Known rows, with every step that occurs:
H > P: [-0.73 -2.65 -0.30 -2.77  0.53 -1.23  0.28  1.26 -1.52  0.74  0.14 -0.33
 -0.62  0.95 -1.77 -0.18  0.30 -0.16  0.88  2.45  0.84 -0.48]
T > E > J: [-1.36 -0.86 -0.22 -0.89  0.03 -0.59  0.60  0.68  0.90  0.37 -1.96 -1.39
 -0.28  0.99 -2.39  0.34  0.31 -0.18  1.90  0.90  1.32  0.97]
T > E > J > V > K > P: [ 0.15 -2.04  0.11 -3.01  0.79  1.62  0.18  2.21 -0.57 -0.09 -3.16 -2.59
 -3.05 -0.23 -3.56 -0.26 -0.30 -0.16  1.87  1.36  4.15  1.78]
T > E: [-0.81 -1.98 -0.13 -0.06  0.49 -0.56 -0.25  1.60  0.13  0.66 -1.36 -0.60
 -0.06  0.78 -1.71 -0.01 -0.08  0.22  1.47  1.60  1.77  0.94]
J > V > K > P > H: [ 1.79 -2.62 -0.32 -3.26  0.95  1.83 -0.75  2.75 -2.81  0.65 -2.89 -1.07
 -3.42 -1.51 -2.72 -1.77 -0.51 -1.25  1.57  1.10  3.91  0.69]
P > H > V: [ 0.91 -0.91  0.12 -1.79 -0.21  0.04  0.12  1.93 -1.16  1.65 -1.31 -1.01
 -2.05 -0.17 -1.28 -2.09 -1.18 -0.57  2.48  1.12  1.41 -0.25]
H > V > K: [ 0.02 -1.86 -0.66 -0.12  1.25 -0.85  0.12  2.89 -1.01  1.84 -1.63 -1.16
 -1.76 -0.03 -0.62 -0.96 -1.65 -0.85  2.15  0.87  2.78  0.30]
V > T: [-0.94 -2.58 -0.19 -0.94  1.34 -1.74 -1.25  1.40 -0.08  0.78 -2.65 -0.46
 -0.65  0.20 -1.41 -1.25 -0.64 -1.45  1.85  1.35  0.67 -0.48]
K > P > H > V > T > E: [ 1.01 -1.41  2.60 -4.34 -1.15  2.56  0.34  1.41 -1.08  1.16 -4.10 -3.88
 -3.60  0.10 -3.24 -2.10 -1.60  0.07  3.73  3.69  2.81 -0.22]
P > H: [ 0.36 -1.54 -0.72 -1.31  0.25 -0.44 -0.31  1.16 -1.60  1.12 -1.90 -0.01
 -0.45 -0.32 -1.82 -1.07  0.14 -1.32  1.56  0.78  1.21  0.02]
E > K > P > H: [ 0.85 -1.60 -0.17 -4.30  1.51  1.70 -0.68  1.87 -2.60  0.97 -2.28  0.04
 -0.67 -0.46 -2.30 -0.84  0.10 -1.58  2.36  1.99  1.94 -0.33]
V > K > P > H: [ 1.14 -1.83 -0.58 -3.02  0.42  1.32  0.34  1.55 -3.41  1.22 -3.32 -1.58
 -1.59 -0.61 -2.68 -0.84  0.06 -1.93  1.72  1.88  3.33  0.36]
E > K > P > H > V: [ 1.39 -1.16  0.70 -4.69  1.04  2.18 -0.20  2.53 -2.27  1.31 -1.56 -1.08
 -2.16 -0.34 -1.88 -1.66 -1.11 -0.84  3.18  2.38  2.36 -0.55]
J > E > K > P: [ 0.50 -1.70  0.07 -3.73  2.79  0.10 -1.98  2.35 -1.32  1.01 -1.46  0.53
 -0.01  0.27 -4.32  0.31  0.45 -1.64  1.25  2.39  2.67 -0.15]
T > E > K > P > H > V: [ 1.04 -1.16  1.40 -4.32  0.50  3.48  0.29  2.54 -1.59  1.21 -2.62 -2.14
 -2.19 -0.19 -2.59 -0.85 -1.37  0.23  3.57  3.03  3.30  0.24]
E > J > P > H > V: [ 0.30  0.55  0.44 -3.58 -0.11 -0.78  0.55  0.83 -1.55  0.03 -1.59 -1.93
 -2.10  0.11 -2.81 -0.85  0.25 -0.82  2.42  1.28  0.41 -0.30]
E > K > P: [-0.10 -2.02 -0.29 -3.53  2.18  0.39 -1.13  2.50 -1.62  0.45 -0.72  0.52
  0.06  0.25 -1.54 -0.65  0.00 -1.04  1.70  2.19  1.69 -0.22]
V > K: [-0.60 -2.53 -1.63  0.31  1.76 -1.37 -0.17  2.21 -1.32  1.41 -2.36 -0.12
 -0.12 -0.17 -1.02  0.04 -0.32 -1.57  1.21  0.50  2.37  0.61]
J > V: [ 0.20 -2.75 -0.77 -0.75  1.58 -1.35 -1.66  3.00 -0.04  0.07  0.06  0.91
 -1.89 -0.44 -1.03 -1.94 -0.47 -0.15  0.68  0.31  1.36  0.33]
T > P > H > V > K: [ 0.79 -1.29 -0.70 -3.56  1.30  1.24  1.20  2.78 -2.91  1.86 -3.80 -1.17
 -2.67 -1.23 -1.86 -0.53 -1.21 -1.87  4.51  0.97  2.98  0.89]

Rows:
[ 0.01 -2.48  1.44 -4.37  1.13  2.96 -0.61  1.42 -1.41  0.76 -5.52 -1.99
 -1.36 -0.71 -3.21 -0.24 -0.92 -0.99  3.57  2.93  2.95 -0.20] -> V > T > E > K > P > H
[-0.41 -1.96  0.69 -1.42  0.91 -1.21 -0.73  2.10  0.27  1.41 -2.08 -1.49
 -2.33  0.34 -1.02 -2.23 -1.78 -0.70  2.75  1.66  0.82 -0.82] -> H > V > T
[-0.01 -1.78 -0.01 -5.59  1.55  0.72 -0.47  1.50 -0.71 -0.06 -5.08 -0.84
 -3.41 -1.70 -3.42 -1.25 -0.37 -2.25  4.33  0.09  1.25  0.37] -> E > J > V > T > P > H
[ 0.50 -2.84  0.08 -4.79  1.90  0.63 -1.22  2.43 -1.49  0.15 -4.45 -0.04
 -3.37 -2.08 -2.57 -1.57 -0.76 -1.75  3.92  0.55  1.53  0.41] -> J > V > T > P > H
[ 1.21 -1.19  0.14 -3.93 -0.44  0.92 -0.19  1.11 -2.70  0.73 -1.39 -1.04
 -1.27  0.05 -2.66 -1.61  0.60 -1.29  1.55  2.39  1.77  0.16] -> K > P > H
[ 0.79 -0.67 -0.01 -4.40  0.58  0.76  0.71  2.26 -2.09  1.31 -1.97 -0.56
 -2.34 -0.58 -1.85 -1.21 -0.66 -1.19  4.26  1.34  1.25  0.50] -> T > P > H > V
[ 1.26 -1.33  1.89 -4.84 -0.48  1.23 -0.14  1.51 -1.82  1.32 -3.07 -2.84
 -3.64  0.00 -2.46 -2.89 -1.35 -1.00  3.32  3.15  1.85 -0.88] -> K > P > H > V > T
[ 0.12 -1.07 -0.18 -2.31  0.81 -1.12 -0.64  1.19 -2.54 -0.34 -1.58  0.00
 -0.41 -0.23 -2.31 -0.30  0.99 -0.99  1.20  1.44  0.64 -0.06] -> J > P > H
[-1.20 -0.86  1.30 -3.17  0.11 -0.01  0.18 -0.16 -0.62 -0.63 -5.62 -2.79
 -1.34 -0.16 -4.20  0.72  0.45 -1.06  2.83  1.80  1.02  0.01] -> V > T > E > J > P > H
[ 0.41 -1.26 -0.74 -3.92  0.98  0.41  0.22  1.69 -2.49  0.77 -2.55  0.48
 -0.90 -0.70 -2.21 -0.32  0.60 -1.82  3.36  1.08  1.14  0.80] -> T > P > H
[-0.45 -1.70  0.54 -4.06  1.72 -0.72 -0.17  2.60 -0.60  0.95 -2.62 -0.81
 -2.51 -0.07 -1.40 -1.27 -1.35 -1.18  4.53  1.97  0.82 -0.10] -> H > V > T > P
[-0.31 -2.05 -0.86 -1.11  3.44 -1.21 -2.03  2.50 -0.27  1.38 -1.86  1.45
  0.91 -0.13 -3.33  0.71 -0.18 -1.83  1.18  0.77  1.98 -0.20] -> J > E > K
[ 1.78 -0.55  1.10 -4.33 -0.83  1.37  0.24  1.70 -2.31  1.23 -0.82 -1.81
 -2.85  0.12 -2.27 -2.60 -0.57 -0.50  2.56  2.82  2.06 -0.29] -> K > P > H > V
[ 0.24 -2.18 -0.77 -2.24  1.20 -0.07 -0.08  2.08 -2.45  0.90 -1.72 -0.99
 -0.95  0.34 -1.96 -0.62  0.06 -1.47  1.28  2.15  3.04  0.66] -> V > K > P
[ 0.79 -1.61 -0.53 -1.00  0.59  0.49  0.64  2.37 -1.99  2.26 -3.33 -1.82
 -2.27 -0.77 -1.47 -1.17 -1.64 -1.23  2.67  0.73  3.06  0.18] -> P > H > V > K
[ 0.76 -1.51  0.04 -2.64  0.69  0.43  0.28  2.84 -2.09  1.47 -1.16 -2.05
 -2.64  0.41 -1.51 -1.51 -1.02 -0.73  2.11  2.50  3.12  0.36] -> H > V > K > P
[-0.60 -3.48  0.81 -0.86  1.28 -0.08 -1.45  2.46  1.20 -0.04 -3.33 -1.11
 -2.57 -0.56 -1.99 -1.36 -1.49  0.33  2.04  1.04  2.23  0.49] -> J > V > T > E
[ 0.44 -1.76  0.60 -4.00  0.75  2.98 -0.20  1.86 -1.97  0.67 -3.24 -1.03
 -0.57 -0.28 -3.04  0.03 -0.14 -0.32  2.64  2.73  3.01  0.54] -> T > E > K > P > H
[-0.30 -0.25  1.44 -4.03  0.34 -0.82  0.12  0.56 -0.92  0.20 -3.87 -2.79
 -2.91 -0.28 -3.20 -1.18 -0.47 -1.52  3.32  1.66  0.32 -0.82] -> E > J > P > H > V > T
[ 0.85 -1.71  1.48 -5.34  1.39  2.08 -0.59  2.23 -1.79  1.37 -3.93 -1.92
 -2.88 -0.76 -2.21 -2.02 -1.99 -1.36  4.07  2.94  2.19 -1.24] -> E > K > P > H > V > T
[ 0.36 -1.67  0.91 -2.23  0.17  0.01 -0.32  1.68 -0.69  1.70 -3.60 -1.94
 -2.73 -0.39 -1.78 -2.30 -1.88 -1.22  3.39  1.49  1.30 -1.00] -> P > H > V > T
[ 0.76 -1.30 -0.12 -1.93  1.02 -0.37  0.26  2.38 -2.99  0.87 -2.82 -1.70
 -2.32 -0.74 -2.03 -0.35 -0.78 -0.99  2.23  1.40  2.37 -0.03] -> J > P > H > V > K
[ 1.28 -1.52 -0.36 -4.16  0.60  1.75  0.06  1.66 -2.32  0.40 -3.60 -1.88
 -3.54 -1.29 -3.51 -1.44 -0.11 -1.69  1.94  0.55  3.62  0.75] -> E > J > V > K > P > H
[-0.21 -2.22  2.00 -4.08  1.53  1.85 -0.45  2.70 -0.05  0.84 -3.52 -2.45
 -2.47  0.33 -2.08 -0.98 -2.13  0.15  3.95  3.54  2.76 -0.36] -> H > V > T > E > K > P
[ 2.00 -0.68  1.09 -5.00  1.58  1.85 -0.90  2.52 -1.89  1.77 -2.40 -1.03
 -1.90 -0.38 -4.51 -0.85 -0.86 -1.33  2.75  2.71  3.22 -0.54] -> J > E > K > P > H > V
[-0.37 -2.36  1.36 -2.26  1.34  2.08 -0.25  2.29  0.14  1.69 -5.43 -2.07
 -2.13 -0.99 -2.05 -0.70 -2.62 -0.41  4.36  1.77  2.54 -0.50] -> P > H > V > T > E > K
[-0.40 -0.68  1.61 -2.65 -0.88  1.36  1.05  0.49  0.73  1.36 -5.33 -3.87
 -2.93 -0.20 -3.14 -1.16 -1.64 -0.63  4.15  1.54  1.90 -0.17] -> P > H > V > T > E > J
